What can hang from each mark
Z189: Z18 Z254
Z18: Z378
Z297: Z254
Z208: Z45 Z254
Z394: Z208
Z525: Z18 Z706
Z45: Z208
Z378: Z18 Z706
Z706: Z189 Z378 Z525
Z254: Z208

Each row was made from one small tree. The marks that hang from a mark follow it in brackets, in the order of their numbers. Every link used is in the known rows. Write each row's tree.
(in the rows, 128 means zero)
Known rows
Z208{Z254}: [105 139 110 108 110 121 132 148 140 131 136  84 144 130 127 131 134 122
 110]
Z706{Z189 Z378{Z18}}: [139 129  87 140 103 163 119 163  92 137 101 133 101 119 165 165  75 142
  93]
Z378{Z18 Z706{Z189{Z254} Z525}}: [147 110  77 104 100 157 123 141  90 145 112 149  93 105  98 135  56 154
  32]
Z706{Z189{Z254} Z378 Z525}: [108 122  87 118 121 164 156 111  70 159  84 120 114 107 126 140  91 102
  80]
Z525{Z706{Z189{Z254} Z378}}: [129 148 108  99 112 151 152 146  74 160 111 111 111  96 120 147 107 145
  77]
Z525{Z18 Z706{Z189{Z254{Z208{Z45}}} Z378}}: [173 159 103  67  92 123 157 157  95 192 114 115 128 103 131 199 105 126
  56]
Z45{Z208{Z254}}: [119 120  74 135 118 108 149 157 128 126 137  95 168 157 134 113 144 129
 107]
Z254{Z208}: [158 122 113 115 119 130 129 161 175 107 115 115 151 117 159 189 101 124
 120]
Z394{Z208}: [160 143 150 118 127 102  96 150 130 107 119  96 142 106 155 137 106 147
 105]
Z525{Z18 Z706{Z378}}: [142 123 128  79  83 118 130 144 106 178 113 128  96 114 161 170 141 168
  75]
Z378{Z706}: [143 117 110 108 120 142 119 152 140 140 129 121 105 111 125 138  94 169
  70]
Z525{Z18 Z706{Z189{Z254{Z208}} Z378}}: [160 143 117  66  90 136 148 159  99 171  98 128 130 102 143 196 109 146
  69]
Z525{Z18{Z378} Z706{Z189{Z254{Z208}}}}: [179 148 138  76  82 125 150 182 105 162 104 106 141 102 125 194 107 173
 114]
Z706{Z189 Z378}: [129 145  96 138 122 166 133 153  95 152  97 117 112 116 153 159  89 135
 110]
Z706{Z189{Z254} Z378 Z525{Z18}}: [118 121  99  84 101 149 146 115  77 181  74 127 114 111 138 152 103 118
  71]
Z378{Z18 Z706{Z189{Z254{Z208{Z45}}} Z525}}: [180 122  59 111 104 144 137 148 103 152 126 144 110 107  96 175  41 118
  21]
Z706{Z189{Z18} Z378}: [146 134  68 143 138 172 142 168  97 145  82 110 122 105 145 149  97 140
 101]
Z525{Z18{Z378} Z706{Z189{Z254{Z208{Z45}}}}}: [193 164 123  77  85 112 158 180 101 184 119  93 140 101 113 196 103 153
 100]
Z297{Z254}: [122 123 125 100 103 139 128 152 136 140 115 118 132 132 130 150 119 131
 111]
Z18{Z378}: [139 117 136 135 112 132 134 161 126 125 113  83 127 117 152 146 112 158
 149]

Which tree is each row?
[146 126  97  71 103 146 132 135 102 180  99 137 107 104  94 139  84 159
  43] -> Z378{Z706{Z189{Z254} Z525{Z18}}}
[173 129  88 135 118 145 163 151  89 166 118 103 120 107  94 177  57 123
  80] -> Z18{Z378{Z706{Z189{Z254{Z208{Z45}}} Z525}}}
[165 143 100 110 120 147 161 180  86 145 104  86 134  85  94 132 113 174
 109] -> Z525{Z706{Z189{Z18{Z378} Z254}}}
[159 122  41 131 141 158 179 133  88 160  84 108 141  98 117 174  83  71
  61] -> Z706{Z189{Z18 Z254{Z208{Z45}}} Z378 Z525}
[166 131  84 123 102 159 103 179 113 136 122 146  91 112 122 152  55 182
  59] -> Z378{Z18 Z706{Z189}}
[155 133 107 125  90 139 132 149  89 178  84 122 108 121 130 167  98 157
 134] -> Z706{Z189 Z525{Z18{Z378}}}
[183 139  97 115 121 146 166 189 103 132 102  94 150  87 104 170 102 159
 113] -> Z525{Z706{Z189{Z18{Z378} Z254{Z208}}}}
[172 156  77 123 121 148 138 180 105 152 111 114 117  94 101 145 112 173
 103] -> Z525{Z706{Z189{Z18}}}
[161 122 113  96  94 136 152 148 107 156  79 115 147 111 128 188  90 128
 118] -> Z706{Z189{Z254{Z208}} Z525{Z18{Z378}}}
[145 120  94 110 108 161 139 163 110 116  96 126 138 109 164 185  67 113
  75] -> Z706{Z189{Z254{Z208}} Z378{Z18}}
[161 123  67 165 127 160 150 159  85 150  80 107 118 107 110 145  94 146
 137] -> Z706{Z189{Z18{Z378}} Z525}
[144 138  83 105 126 158 161 159  76 154  99 104 121  86 113 138 114 149
  70] -> Z525{Z706{Z189{Z18 Z254} Z378}}
[174 125 132  81  97 139 140 181 127 153 100 110 139 111 133 185  82 172
  91] -> Z525{Z18{Z378{Z706{Z189{Z254{Z208}}}}}}
[170 137  68 126 137 167 129 182 118 147 106 122 114 101 101 136  78 179
  71] -> Z378{Z706{Z189{Z18}}}
[167 139  60 117 146 157 171 166 111 145  93  90 160  97 131 172  83  92
  71] -> Z706{Z189{Z18 Z254{Z208{Z45}}} Z378}
[151 173 124 121 125  76 115 147 115 140 154  63 153 120 123 134 116 105
  81] -> Z394{Z208{Z45 Z254}}
[141 127 118  91  94 136 146 139  88 171  81 106 129 109 116 147 101 145
 114] -> Z706{Z189{Z254} Z525{Z18{Z378}}}
